Each row comes from the steps of one walk. Every step used is in the known rows, and no mark comes twice. Write the walk behind each row, first mark first.
Known rows:
L-B-J-M: [ 0.11  0.06 -0.13 -0.38 -0.02  0.01 -0.08 -0.20  0.09  0.04 -0.19 -0.78
  0.20  0.01 -0.03 -0.19 -0.13 -0.06  0.13  0.04 -0.12  0.09  0.05  0.27]
Z-L: [-0.02 -0.11 -0.20 -0.08  0.21  0.21  0.02  0.20  0.03  0.12  0.23  0.07
 -0.06  0.18 -0.04  0.03 -0.15  0.27 -0.12  0.19  0.06 -0.23 -0.09 -0.03]
L-Z-J-M: [ 0.03 -0.13 -0.13  0.11  0.22  0.04 -0.08  0.16  0.00  0.28  0.59  0.48
 -0.27  0.07 -0.23 -0.01 -0.13 -0.04  0.27 -0.03 -0.03 -0.07 -0.08 -0.04]
B-L-Z-J-M: [ 0.04 -0.09 -0.12  0.32  0.24  0.08  0.00 -0.02 -0.02  0.29  0.37  0.47
 -0.27 -0.04 -0.14 -0.12 -0.15 -0.15  0.40  0.27  0.03 -0.18  0.22 -0.07]
M-J: [-0.12 -0.13 -0.03  0.40 -0.05  0.30  0.02  0.07  0.02  0.03 -0.30  0.09
 -0.17  0.00 -0.05  0.05  0.20 -0.05  0.27 -0.03  0.06  0.06  0.04  0.00]
L-B: [-0.02  0.03 -0.03 -0.08 -0.02  0.01 -0.14 -0.07  0.04  0.09 -0.15 -0.52
 -0.04 -0.05  0.17 -0.18 -0.01 -0.01  0.10  0.09 -0.14  0.11  0.09  0.27]
M-J-Z-L: [-0.07 -0.21 -0.17  0.37  0.00  0.30  0.03  0.58 -0.02  0.12 -0.16  0.21
  0.05  0.14 -0.16  0.13  0.05 -0.02  0.13  0.16  0.14 -0.04 -0.15 -0.01]
L-M-J-B: [-0.13  0.20  0.02  0.30 -0.16  0.13 -0.03 -0.13  0.05 -0.27 -0.02  0.06
 -0.45  0.00 -0.14 -0.02  0.60 -0.07  0.17  0.05 -0.15 -0.10  0.32 -0.17]
Z-J: [ 0.03 -0.08 -0.01  0.10  0.19  0.23 -0.03 -0.09  0.06 -0.01  0.21  0.20
  0.02  0.03 -0.08 -0.07 -0.67 -0.08  0.25  0.00  0.08  0.06 -0.02 -0.06]
J-B-L-Z: [-0.06 -0.10  0.06  0.23 -0.05  0.06 -0.10 -0.07  0.12  0.27 -0.03 -0.01
 -0.22 -0.12  0.19 -0.25  0.12 -0.19  0.12  0.32 -0.17  0.08  0.65 -0.15]
L-B-J: [ 0.09  0.02 -0.03 -0.40  0.01  0.02 -0.10 -0.09  0.11  0.08 -0.27 -0.82
  0.06 -0.04  0.16 -0.18 -0.08 -0.05  0.03  0.01 -0.05  0.16  0.20  0.26]
B-J-M: [ 0.13 -0.03 -0.18 -0.44  0.20  0.17 -0.01 -0.19  0.13 -0.02  0.16 -0.26
  0.36  0.09 -0.21 -0.13 -0.14 -0.08  0.15  0.02 -0.01  0.04  0.12 -0.03]
U-Z-J-B: [-0.11 -0.14  0.08  0.02  0.03 -0.04 -0.12  0.34  0.11  0.32 -0.10  0.08
  0.34  0.07 -0.02 -0.21 -0.39  0.26  0.22  0.02  0.11  0.09  0.21 -0.12]
J-M-L: [ 0.02 -0.06 -0.34 -0.09  0.10  0.19  0.03 -0.32 -0.01 -0.03  0.19  0.20
  0.38  0.21 -0.38  0.10 -0.03 -0.41  0.15  0.26 -0.18 -0.12 -0.23  0.03]
Z-L-B-J: [ 0.07 -0.05 -0.19 -0.37  0.10  0.10  0.02  0.14  0.07  0.14 -0.12 -0.58
 -0.02  0.15  0.01 -0.02 -0.23  0.26 -0.20  0.13  0.06 -0.16 -0.09  0.17]
M-L-B-J-Z: [ 0.09 -0.11 -0.19 -0.47  0.04  0.09 -0.03  0.02  0.03  0.10 -0.33 -0.49
  0.31  0.17  0.03  0.17 -0.03 -0.60 -0.15  0.24  0.02  0.09  0.02  0.19]
M-L-B: [ 0.01 -0.08 -0.17 -0.27  0.00  0.11 -0.02 -0.17  0.00  0.07 -0.31 -0.33
  0.10  0.14  0.07  0.18  0.05 -0.52 -0.12  0.24 -0.07  0.05 -0.03  0.20]
J-M-L-B: [ 0.04  0.00 -0.35 -0.13  0.00  0.11  0.01 -0.34 -0.03 -0.02  0.00 -0.11
  0.35  0.20 -0.35  0.07 -0.06 -0.39  0.15  0.26 -0.24 -0.10 -0.27  0.17]
J-Z-L-B: [ 0.04 -0.14 -0.23 -0.05  0.19  0.10 -0.09  0.69 -0.01  0.21  0.23 -0.04
  0.28  0.16  0.00 -0.02 -0.21  0.03 -0.08  0.37  0.05 -0.07 -0.14  0.11]
J-B-L-M: [-0.07  0.10  0.06  0.23 -0.09  0.10 -0.07 -0.29  0.13 -0.04 -0.06 -0.08
 -0.16 -0.11  0.10 -0.27  0.16 -0.20  0.14  0.36 -0.20 -0.01  0.67 -0.21]

Write each row's walk:
[ 0.14 -0.17 -0.16 -0.47  0.31  0.17 -0.03  0.49  0.11  0.15  0.18 -0.22
  0.37  0.14 -0.02 -0.03 -0.21 -0.04 -0.09  0.16  0.21  0.03  0.14 -0.05] => B-J-Z-L
[ 0.01 -0.05 -0.20 -0.14  0.08  0.10  0.00  0.15  0.02  0.14 -0.03 -0.37
 -0.10  0.15  0.02 -0.02 -0.19  0.28 -0.17  0.20 -0.02 -0.20 -0.16  0.18] => Z-L-B
[ 0.06 -0.03 -0.17  0.13  0.15  0.23  0.00 -0.24  0.02 -0.08  0.32  0.27
  0.22  0.10 -0.37 -0.08 -0.74 -0.10  0.38  0.04 -0.04 -0.05 -0.24 -0.04] => Z-J-M
[-0.16 -0.02 -0.11 -0.01  0.08 -0.06 -0.01  0.58  0.01  0.25  0.02  0.18
  0.02  0.21 -0.16 -0.01  0.27  0.58  0.03  0.08  0.15 -0.29  0.02 -0.08] => U-Z-L-M-J
[-0.04  0.12 -0.08  0.43  0.10  0.16  0.02  0.02 -0.05 -0.08  0.11  0.34
 -0.27 -0.05 -0.12 -0.08  0.32 -0.18  0.36  0.37  0.03 -0.23  0.36 -0.12] => B-L-M-J-Z
[-0.08  0.07 -0.16  0.11 -0.03  0.18  0.08  0.12  0.03 -0.11  0.05  0.04
 -0.38  0.17 -0.20  0.09  0.24  0.24 -0.12  0.17 -0.03 -0.35  0.00 -0.13] => Z-L-M-J-B
[-0.12  0.22 -0.03  0.27 -0.04  0.15 -0.01 -0.06  0.00 -0.28  0.13  0.21
 -0.47  0.02 -0.18  0.04  0.60 -0.03  0.22  0.02 -0.06 -0.18  0.18 -0.11] => L-M-J
[-0.09  0.17 -0.08  0.29  0.01  0.14 -0.04  0.23 -0.03 -0.23  0.22  0.29
 -0.28  0.04 -0.20  0.06  0.56 -0.10  0.22  0.12 -0.03 -0.15  0.13 -0.12] => L-M-J-Z
[-0.06  0.14 -0.05  0.43  0.07  0.18  0.05 -0.18 -0.02 -0.11  0.04  0.27
 -0.40 -0.07 -0.10 -0.09  0.36 -0.13  0.37  0.30  0.00 -0.24  0.39 -0.12] => B-L-M-J
[-0.03  0.11 -0.20 -0.10  0.20  0.13  0.03  0.12  0.00 -0.09  0.41  0.15
 -0.31  0.19 -0.16  0.06  0.17  0.29 -0.14  0.20 -0.01 -0.40 -0.02 -0.11] => Z-L-M
[ 0.01 -0.22 -0.16 -0.17  0.16  0.13 -0.01  0.07 -0.02  0.24  0.14  0.33
 -0.16  0.19 -0.08  0.29  0.00 -0.53 -0.06  0.13  0.06 -0.03 -0.05 -0.02] => M-L-Z-J
[-0.01 -0.09  0.06  0.14  0.00  0.22 -0.07 -0.18  0.12 -0.01 -0.01 -0.02
  0.05 -0.01 -0.01 -0.16 -0.69 -0.16  0.18  0.04 -0.04  0.16  0.19 -0.14] => Z-J-B
[-0.06 -0.10 -0.09  0.01  0.14 -0.04 -0.07  0.29  0.03  0.27  0.14  0.27
  0.46  0.14 -0.26 -0.16 -0.43  0.31  0.35  0.02  0.09 -0.04 -0.09 -0.05] => U-Z-J-M
[-0.03  0.17 -0.06  0.24  0.20  0.11 -0.01 -0.23  0.00 -0.09  0.29  0.27
 -0.31 -0.08 -0.02 -0.16  0.27 -0.13  0.29  0.36 -0.05 -0.25  0.46 -0.13] => B-L-M
[ 0.02 -0.08 -0.34 -0.10  0.12  0.11  0.01 -0.14 -0.04  0.11  0.33  0.33
  0.16  0.22 -0.37  0.14  0.15 -0.38  0.14  0.23 -0.19 -0.13 -0.21  0.02] => J-M-L-Z
[-0.12 -0.16 -0.11 -0.14  0.18 -0.05 -0.04  0.61  0.04  0.42  0.06  0.13
  0.25  0.20 -0.03 -0.08 -0.02  0.57 -0.02  0.13  0.17 -0.18  0.02 -0.04] => U-Z-L
[ 0.08 -0.08 -0.16 -0.49  0.00  0.10  0.00 -0.18  0.04  0.07 -0.41 -0.54
  0.18  0.15  0.04  0.17  0.01 -0.54 -0.15  0.17  0.00  0.08  0.05  0.20] => M-L-B-J
[ 0.13 -0.05 -0.16 -0.47  0.29  0.14 -0.03  0.44  0.09  0.05  0.28 -0.17
  0.26  0.15 -0.07 -0.03 -0.06 -0.04 -0.11  0.17  0.17 -0.06  0.17 -0.09] => B-J-Z-L-M
[ 0.14 -0.10 -0.25 -0.52  0.19  0.13  0.02 -0.13  0.08  0.09  0.12 -0.17
  0.28  0.17 -0.25  0.05  0.02 -0.33  0.04  0.06  0.00 -0.01  0.05 -0.01] => B-J-M-L-Z
[ 0.02  0.04  0.05  0.25  0.00  0.19 -0.03 -0.28  0.10 -0.08  0.02  0.06
 -0.11 -0.04 -0.08 -0.18 -0.57 -0.20  0.26  0.18 -0.05  0.00  0.32 -0.19] => Z-J-B-L-M
[ 0.02 -0.18 -0.23 -0.03  0.29  0.18 -0.07  0.72  0.00  0.20  0.41  0.27
  0.32  0.19 -0.04  0.02 -0.20  0.02 -0.07  0.37  0.10 -0.11 -0.09 -0.04] => J-Z-L
